Known rows, with every way that one mark hangs from another
Q(G R(W(S))): [-0.07 -1.00 -0.55 -0.57 -0.15  0.99 -0.83  0.63 -1.36  0.01 -2.31  1.36
 -0.28 -1.99 -0.81 -1.34  1.60  0.49  0.68  2.12 -1.61  0.87 -0.26 -0.05
  2.60 -0.99 -0.29 -0.40 -1.30 -1.25  1.89]
R(J W(Q(C G(V)) S)): [-1.40 -2.00  2.23  0.54  0.07  3.04 -1.79  0.31 -0.08 -0.43 -2.66  1.64
  0.31  0.42 -0.78 -2.04 -0.33  0.85  1.77  1.82 -0.22 -0.33 -1.12  2.02
  4.76 -0.43  0.28  0.70 -0.48  0.31 -0.29]
R(W(Q(C) S)): [-0.89 -1.37 -0.36  0.24 -0.06  4.42 -1.13  0.84 -0.39 -0.20 -2.41  1.81
 -0.12 -1.78 -0.58 -2.08  0.79  0.38  1.57  2.37  0.00  0.28 -0.94  2.55
  5.14 -0.44  0.59  0.16 -0.51 -0.51  1.46]
G(V(C)): [-1.36  1.53  0.75 -0.36  0.19 -0.96  1.48  0.60 -0.78  1.22  0.12  1.08
 -0.93 -0.01  0.00 -1.29  2.62  0.50  0.24  0.05  0.98 -0.50  0.40  0.15
 -1.41  0.88  0.21 -1.28 -1.01  0.01 -0.73]
W(Q(G(V(C E)) R(J)) S): [-0.01  0.87 -0.24 -1.21 -0.30 -1.18 -2.58  1.34 -1.00  1.03 -1.17  1.64
  0.19 -0.24 -0.67 -2.86 -0.09  0.24  1.29  1.36  0.25  2.68  2.02  1.03
  4.26 -0.01  0.24 -0.61 -0.63 -0.63  0.73]
S(R(J W(Q(C)))): [-0.53 -0.41  0.20  1.76  1.09  3.34 -1.41  2.10 -0.15  0.26 -1.71  1.60
 -0.27  0.70 -0.39 -1.73 -0.43 -1.54  0.91  0.15 -0.51 -1.18 -2.23  2.37
 -1.70  0.03  0.14  0.51 -0.74  0.16  0.25]
E(G): [-0.60 -0.36  1.17  0.26  0.67 -0.19  2.62 -1.16 -0.17  0.96 -0.94  1.36
 -1.49 -0.34 -0.04 -0.56  1.45 -0.47  0.13  0.67 -0.43 -0.06 -0.02 -1.83
 -0.84  1.44  0.82 -0.66 -1.43  0.32  1.20]
W(Q(G(V(C))) S(R(J))): [-0.37 -0.03  0.30 -0.72  0.02 -0.14 -2.88  2.04 -0.17  0.61 -1.18  1.71
  0.36  0.85 -0.66 -2.80 -0.60 -0.59  1.38  1.08  0.35  2.07  1.97  1.18
  1.88  0.83  0.94 -0.50 -0.84 -0.44  0.32]
W(Q S(R)): [ 0.09 -0.07 -1.09  0.04  0.32  2.40 -2.24  2.73  0.38  0.94 -1.10  1.95
 -0.36 -0.61 -0.53 -2.91 -0.51 -1.12  0.84  1.61  0.81  2.06  1.71  1.86
  2.36  0.91  1.37 -0.02 -0.73  0.01  1.21]
C(V(Q)): [ 0.13  1.22 -0.67  0.87  0.30  0.35  2.90  0.96  1.79  0.81  0.22  0.75
 -0.89 -0.59 -0.05 -0.71  2.40  1.10  0.01  0.91 -0.99 -1.86  0.03  0.56
 -2.85  0.10 -0.37 -0.75 -0.48 -0.18  0.18]
E(G(C) V(Q(R))): [-0.87  1.31 -1.25  0.79  0.42 -4.08  3.05 -0.54  0.33  2.26 -0.93  0.90
 -1.14  0.39  0.17 -0.07  2.70  0.02  1.33 -0.15  0.47 -1.05  1.61 -1.80
 -1.31  1.95  1.08 -1.25 -0.71 -0.71 -0.08]
Q(G(C(V)) R(W(S))): [-0.30 -1.53  0.47 -0.86 -0.27 -1.77 -0.42  0.98 -0.34  0.03 -2.36  0.56
 -0.26 -1.69 -0.65 -0.35  1.70  0.44  1.07  2.01 -1.70  1.51 -0.03  0.13
  0.76 -1.03 -0.90 -0.59 -0.58 -1.73  0.46]
Z(E): [-1.93 -0.13  0.18  0.82  0.65  1.01  1.99  0.19 -0.27  0.71  0.44  1.21
 -1.37 -1.74 -0.72 -1.10  1.12 -0.51 -0.56  0.09  0.09 -0.54  0.52  0.07
 -0.95  0.05 -0.06 -1.20 -1.91  2.04  1.37]
W(Q(C G(V) R)): [ 0.86  1.05 -1.08 -0.61 -0.14 -0.66 -3.28  1.22 -2.68  0.91 -1.55  1.70
  0.07 -0.90 -0.65 -0.98 -0.53 -0.05  0.34  0.88 -1.13  0.79  0.22  0.73
  1.43 -0.34 -1.06 -1.50 -0.84 -1.41  1.73]
Z(E(G V(C(Q(R))))): [-2.13  0.88  1.43  1.07  0.57 -2.22  2.74 -1.70 -0.29  1.24 -0.25  0.69
 -0.65 -0.30 -0.12 -1.10  2.70 -0.96  0.55 -0.86  0.44 -0.63  0.53 -0.55
 -0.47  1.19  0.08 -2.05 -1.68  0.38  1.11]
G(V(C(Q(R(W))) E)): [-1.23  2.24  0.41 -0.42  0.41 -2.38  1.55  0.53 -1.13  1.79 -0.05  1.22
 -0.75 -0.93  0.12 -1.43  3.36  0.04  1.10  0.07  0.79 -0.25 -0.11  0.86
 -0.79  0.23 -0.24 -0.97 -0.58 -0.32 -0.41]
G(V(E Q)): [-0.80  2.87 -2.22 -0.24  0.41 -2.05  2.60  1.28 -0.67  2.44  1.15  1.96
 -1.74 -1.13 -0.14 -1.58  2.65  1.02  0.75  0.15  0.63 -1.37  1.91 -0.60
 -1.41  0.50  0.86 -0.85 -0.92  1.09  0.13]
V(E Q(C G R(J W))): [ 0.24  2.91 -6.27 -0.28  0.05 -0.85  1.02  0.52 -2.69  1.28 -0.36  1.97
 -0.42 -2.08 -0.86 -2.30  2.46  1.00  1.60  0.39 -2.51 -1.37 -1.30  0.58
 -1.03 -2.11 -1.46 -0.60 -1.15 -1.29  2.66]
G(V): [-1.00  0.58  1.77  0.15  0.46 -0.18  1.13  0.96 -0.23  1.56 -0.09  1.51
 -1.60 -0.35 -0.13 -0.76  1.71  0.57 -0.28  0.64  1.14 -0.88  1.08 -0.71
 -0.71  1.12  0.80 -0.66 -1.08  1.25 -0.92]
Q(G): [-0.45 -0.83 -0.72 -1.00  0.12  0.26 -0.06  0.21 -0.89  0.04 -0.71  1.31
 -0.82 -1.31 -0.83  0.23  1.01  0.30 -0.28  1.70 -1.12 -0.34  0.08 -1.51
 -0.94  0.09 -0.24 -0.86 -1.84 -0.10  1.09]
J(R(W(Q(G) S))): [-1.21 -0.66  1.07  0.73 -0.03  0.20  0.11  0.72 -0.13 -0.87 -2.56  0.67
 -0.44 -1.35 -0.37 -1.51  0.27  1.31  0.33  0.11 -0.25  0.47 -0.49  0.58
  2.12 -0.38  1.75  0.16 -1.15  0.01  0.76]
S(R): [-0.14  0.50 -1.20  0.88  1.01  1.91  0.01  2.32 -0.16  1.04 -0.38  1.54
 -1.22 -0.38 -0.33 -1.35  1.02 -1.61 -0.29  0.27 -0.08 -0.48 -0.63  0.40
 -4.00  0.72  0.46 -0.20 -1.43  0.24  0.69]
C(Q(G R(J W(S))) V(E)): [ 0.15 -0.35  3.38  0.46  0.47 -1.89  0.48  0.07  1.36  0.64 -1.68  0.53
  0.09 -0.73 -0.19 -0.30  2.25  0.12  0.83  1.71 -1.42 -0.19 -1.20  0.94
 -0.41 -0.66 -1.57  0.21 -0.09 -0.73 -0.54]
Z(E(G V(Q(R)))): [-1.79  1.26 -0.36  1.42  0.56 -1.77  3.35 -1.11 -0.10  1.65  0.19  1.21
 -1.21 -0.61 -0.27 -1.42  2.27 -0.26  0.53 -0.78  0.10 -1.39  1.61 -1.23
 -0.26  1.07  0.76 -1.84 -1.75  1.09  1.72]

Rows
[ 0.44  0.25 -0.94 -0.05 -0.03  1.95 -2.15  2.08 -0.20  1.14 -1.57  1.72
 -0.30 -1.33 -0.54 -2.73 -0.28 -0.23  0.50  2.00  0.66  2.55  1.71  1.86
  4.73  0.30  0.68 -0.13 -0.51 -0.22  1.48]  W(Q(R) S)
[-0.67 -0.59  0.71  1.78  1.25  2.97 -0.96  2.31  0.51  0.32 -1.51  1.53
 -0.41  0.83 -0.28 -1.48 -0.60 -1.62  0.85  0.23 -0.21 -1.10 -1.64  2.17
 -1.55  0.34  0.55  0.63 -0.68  0.66  0.01]  S(R(J W(Q)))
[-1.96 -2.29  2.45  1.37  0.52  4.56  0.78  0.29  1.25 -0.26 -2.18  1.30
 -0.59  0.04 -0.57 -2.04  0.96  0.66  1.00  1.84  0.47 -0.95 -1.65  1.69
  3.26 -0.20  0.82  1.53 -0.72  1.40 -0.87]  R(J W(S))
[-0.76 -0.88 -0.58  0.61  0.30  3.71 -0.79  0.85 -0.80 -0.18 -2.10  1.66
 -0.23 -1.55 -0.42 -0.82  0.37 -0.02  1.22  1.67 -0.51 -0.97 -1.77  2.28
  2.86 -0.48 -0.02 -0.19 -0.50 -0.38  1.38]  R(W(Q(C)))
[-1.31 -1.30  4.57  0.58  0.73 -3.90  2.28 -0.58  0.63  1.71 -2.19  0.84
 -0.92  0.70  0.09 -0.41  1.41 -0.39  1.27  0.49  0.41  0.97  0.96 -1.00
 -0.64  1.78  0.82 -0.20 -0.29  0.53 -1.23]  E(G(C(Q(R(J W(S)))) V))
[-0.59  1.57 -0.90  1.64  0.36 -0.77  2.36 -1.51 -0.41  1.64 -1.56  1.41
 -0.68  0.75  0.08 -1.32  2.93  0.57  1.47 -0.18 -0.27 -2.49 -0.40 -0.97
  0.46  1.23  0.70 -0.86 -0.98 -1.10  0.80]  E(G V(Q(C R(J W))))
[-0.53 -0.60  1.01  1.46  0.51  3.04  0.09  1.03 -0.05  0.58 -2.22  1.19
 -0.66 -0.54 -0.44 -2.30  1.10  0.19  0.32  1.24 -0.14  0.00 -1.41  1.64
  2.22 -0.64 -0.08  0.90 -0.67  0.34  0.15]  Q(R(J W(S)))
[ 0.26 -0.29  2.27  0.46  0.59 -1.97 -0.45  0.78 -0.47  1.39 -1.83  0.96
 -0.07 -0.79 -0.45  0.38  1.34 -0.32 -0.33  1.34 -0.61 -0.02  0.31 -0.23
 -1.60  0.65 -0.73 -0.56 -0.87 -0.07  0.05]  C(Q(G(V) R))
[-0.56 -0.89  1.13 -0.30  0.24 -2.65 -0.22  0.73 -0.37  0.16 -1.86  0.45
 -0.37 -0.56 -0.57  0.18  0.91  0.13  0.97  0.99 -1.88  0.27 -1.24  0.08
 -1.01 -1.31 -1.60 -0.17 -0.49 -0.87 -0.52]  Q(G(C(V(E))) R(J W))
[-0.02 -0.84 -0.27 -0.39  0.20  1.32 -3.14  2.16  0.15  0.36 -1.45  1.82
  0.16  0.30 -0.85 -2.40 -1.24 -0.86  0.99  1.66 -0.04  1.96  1.59  1.06
  2.16  0.65  0.94  0.01 -1.00 -0.07  0.91]  W(Q(G) S(R(J)))
[-0.56  2.37 -5.65 -0.88 -0.26 -1.22  2.42  0.45 -1.10  0.36  0.22  0.84
  0.49 -0.86 -0.62 -1.45  2.95  0.92  1.17  0.29 -1.83 -0.94  0.01  0.63
 -3.33 -0.39 -0.68 -1.89 -1.35 -1.88  2.10]  V(C Q(G))
[-0.58 -0.37  1.48  0.26  0.67 -3.43  1.38  1.42  1.23  1.34 -1.22  0.11
 -0.79 -1.43 -0.05  1.06  1.96 -0.70  0.66  1.16 -0.23  0.53 -0.64  1.16
 -3.03 -0.07 -1.32 -0.18  0.28 -0.30 -1.44]  G(C(Q(R(W)) V(E)))
[-0.51 -0.30  0.12 -1.12  0.17 -2.00 -2.86  2.53 -0.06  1.13 -0.96  1.76
 -0.21  0.32 -0.73 -2.14 -0.97 -0.82  1.64  1.20  0.61  2.58  2.66  0.55
  1.45  0.76  1.00 -0.21 -0.62  0.16 -0.27]  W(Q(G(C V(E))) S(R(J)))
[-2.12 -0.03  2.35  0.69  0.71 -1.70  3.17 -1.12 -0.40  1.26  0.22  1.33
 -1.61 -0.72 -0.30 -1.28  1.42 -0.51  0.09 -0.56  0.08 -0.23  1.51 -1.48
 -0.68  1.04  0.68 -1.68 -1.84  1.94  1.29]  Z(E(G(V)))
[ 0.32 -0.48 -0.19 -0.52 -0.15  0.81 -3.00  1.51 -0.41  0.57 -1.89  1.62
  0.19 -0.47 -0.89 -2.28 -1.05  0.07  0.64  2.02 -0.20  2.45  1.60  1.05
  4.45  0.03  0.27 -0.10 -0.77 -0.27  1.11]  W(Q(G R(J)) S)
[-0.93  1.78 -1.95 -1.07  0.20 -1.81  0.82 -0.13 -1.40  0.79 -0.59  0.90
  0.23 -1.46 -0.37 -1.81  3.29 -0.48  1.55  0.74 -0.56  0.89 -1.55  1.44
 -0.47 -0.87 -1.38 -0.60 -0.91 -1.56  0.88]  V(C(Q(G R(J W(S)))) E)
[ 0.04 -0.52  3.27  0.92  0.77 -1.79 -0.56  0.61 -0.09  1.32 -1.96  0.84
  0.06  0.15 -0.50  0.25  0.75 -0.27 -0.37  1.03 -0.53 -0.37 -0.14  0.01
 -1.87  0.63 -0.89 -0.09 -0.80  0.45 -0.71]  C(Q(G(V) R(J)))
[ 0.39  0.76 -0.73 -1.00 -0.44 -0.19 -3.66  1.09 -2.05  1.01 -1.73  2.02
  0.14 -0.64 -0.90 -3.09 -0.19  0.47  1.09  1.53 -0.28  2.35  1.14  1.03
  4.47 -0.50 -0.46 -0.50 -0.78 -1.06  1.19]  W(Q(C G(V(E)) R(J)) S)
[ 0.24  1.18  0.08  1.24  0.29  1.93 -0.24  0.12 -1.35  0.45 -1.78  1.05
 -0.55 -0.86 -0.29 -2.11  2.28  0.43  0.53  0.41 -1.67 -1.14 -3.98  2.12
 -0.09 -2.01 -2.43  0.09 -0.42 -1.55  0.42]  Q(C(V(E)) R(J W))
[-0.59 -0.88  0.63  0.51  0.78 -2.34  0.55  1.76  0.39  1.51 -1.58  0.35
 -0.66 -1.19 -0.41  1.04  0.90 -1.04 -0.14  1.12  0.27  0.86 -0.06  0.73
 -3.34  0.61 -0.83 -0.16 -0.31  0.34 -1.14]  G(C(Q(R)))
[-0.16  2.11 -3.61  0.57 -0.10  0.01  0.23  0.37 -1.08  1.39 -0.75  1.42
 -0.47 -0.70 -0.49 -0.82  2.98  1.04  0.44  0.64 -0.15 -2.42  0.20 -0.46
 -0.32  0.33 -0.15 -1.22 -1.36 -1.30  0.83]  E(V(Q(C G R)))
[ 0.04  3.64 -7.16 -0.32  0.21  0.11  2.23  0.81 -1.97  1.83  0.96  2.13
 -1.24 -2.60 -0.64 -2.19  3.03  0.78  0.91  0.43 -1.06 -1.49 -0.47  0.47
 -2.15 -1.04 -0.70 -0.77 -1.25 -0.46  2.40]  V(E Q(C))
[-1.65 -1.10  3.33  1.09  0.64 -2.90  1.79 -1.24  1.30  1.60 -2.36  0.64
 -0.77  0.96  0.17  0.27  2.29 -0.54  1.46  0.70  1.31 -0.36  0.50 -1.22
  0.86  2.30  1.12 -0.17 -0.48 -0.13 -1.61]  E(G(C(Q(R(J W(S))))) V)
[-1.65 -0.30  1.44  0.25  0.51 -3.06  2.26 -1.26  0.60  1.58 -1.05  0.84
 -1.58  0.54  0.19  0.74  2.29 -0.46  0.91  0.34  1.32 -0.74  0.98 -2.45
 -0.55  2.43  1.32 -0.99 -1.02 -0.10 -1.06]  E(G(C) V)
[-1.04 -0.35  0.97  0.99  0.21 -0.28  0.33  0.71 -0.38 -0.85 -2.36  0.56
 -0.53 -1.21 -0.27 -0.63 -0.05  1.04  0.05 -0.37 -0.62 -0.37 -1.11  0.51
  0.51 -0.42  1.34 -0.08 -1.17  0.08  0.74]  J(R(W(Q(G))))
[-0.42  1.67 -3.35  0.70 -0.09  0.53  0.34  0.26 -1.03  1.10 -1.11  1.42
 -0.36 -0.79 -0.46 -0.82  3.13  1.13  0.92  0.81 -0.33 -2.66 -0.21 -0.04
  0.55  0.12 -0.03 -1.07 -1.20 -1.38  0.90]  E(V(Q(C G R(W))))
[-0.91  1.50  1.63  0.19  0.37 -1.80  1.11  0.77 -0.60  1.59 -0.55  0.87
 -0.41  0.00  0.04 -1.04  2.66  0.09  0.19  0.09  0.78 -0.23  0.23  0.78
 -1.82  0.93 -0.26 -1.15 -0.69 -0.24 -0.82]  G(V(C(Q(R))))
[-0.59 -1.40  2.47  0.61  0.49 -2.24  1.00  1.48  1.87  0.99 -1.96 -0.05
 -0.40 -1.00 -0.18  0.64  1.78 -0.40  0.50  1.63 -0.09  0.90 -0.25  1.39
 -2.13  0.28 -0.94 -0.01  0.32 -0.38 -1.65]  G(C(Q(R(W(S))) V))
[-0.14 -1.15  0.43 -0.62  0.14 -0.62 -2.86  2.44  0.87  0.38 -1.45  1.26
  0.17  0.53 -0.72 -1.73 -1.17 -0.88  1.25  1.60 -0.10  2.42  1.78  1.12
  0.92  0.60  0.52 -0.13 -0.49 -0.37 -0.11]  W(Q(G(C(V))) S(R(J)))
[-1.27 -0.37  1.16  1.18  0.13  0.79  0.45  0.94  0.14 -0.65 -2.45  0.66
 -0.62 -1.34 -0.23 -1.73  0.39  1.16  0.27 -0.04  0.16  0.38 -0.62  1.06
  2.09 -0.23  1.89  0.38 -0.97  0.32  0.56]  J(R(W(Q S)))
[ 0.50  0.24 -0.88 -0.72 -0.12  0.90 -3.48  1.52 -0.54  0.24 -1.29  1.79
  0.27 -0.04 -0.81 -2.93 -0.18 -0.45  1.33  1.42 -0.85  1.78  0.24  1.47
  1.58 -0.30 -0.41 -0.35 -0.82 -1.43  1.13]  W(Q(C(V(E)) G) S(R(J)))
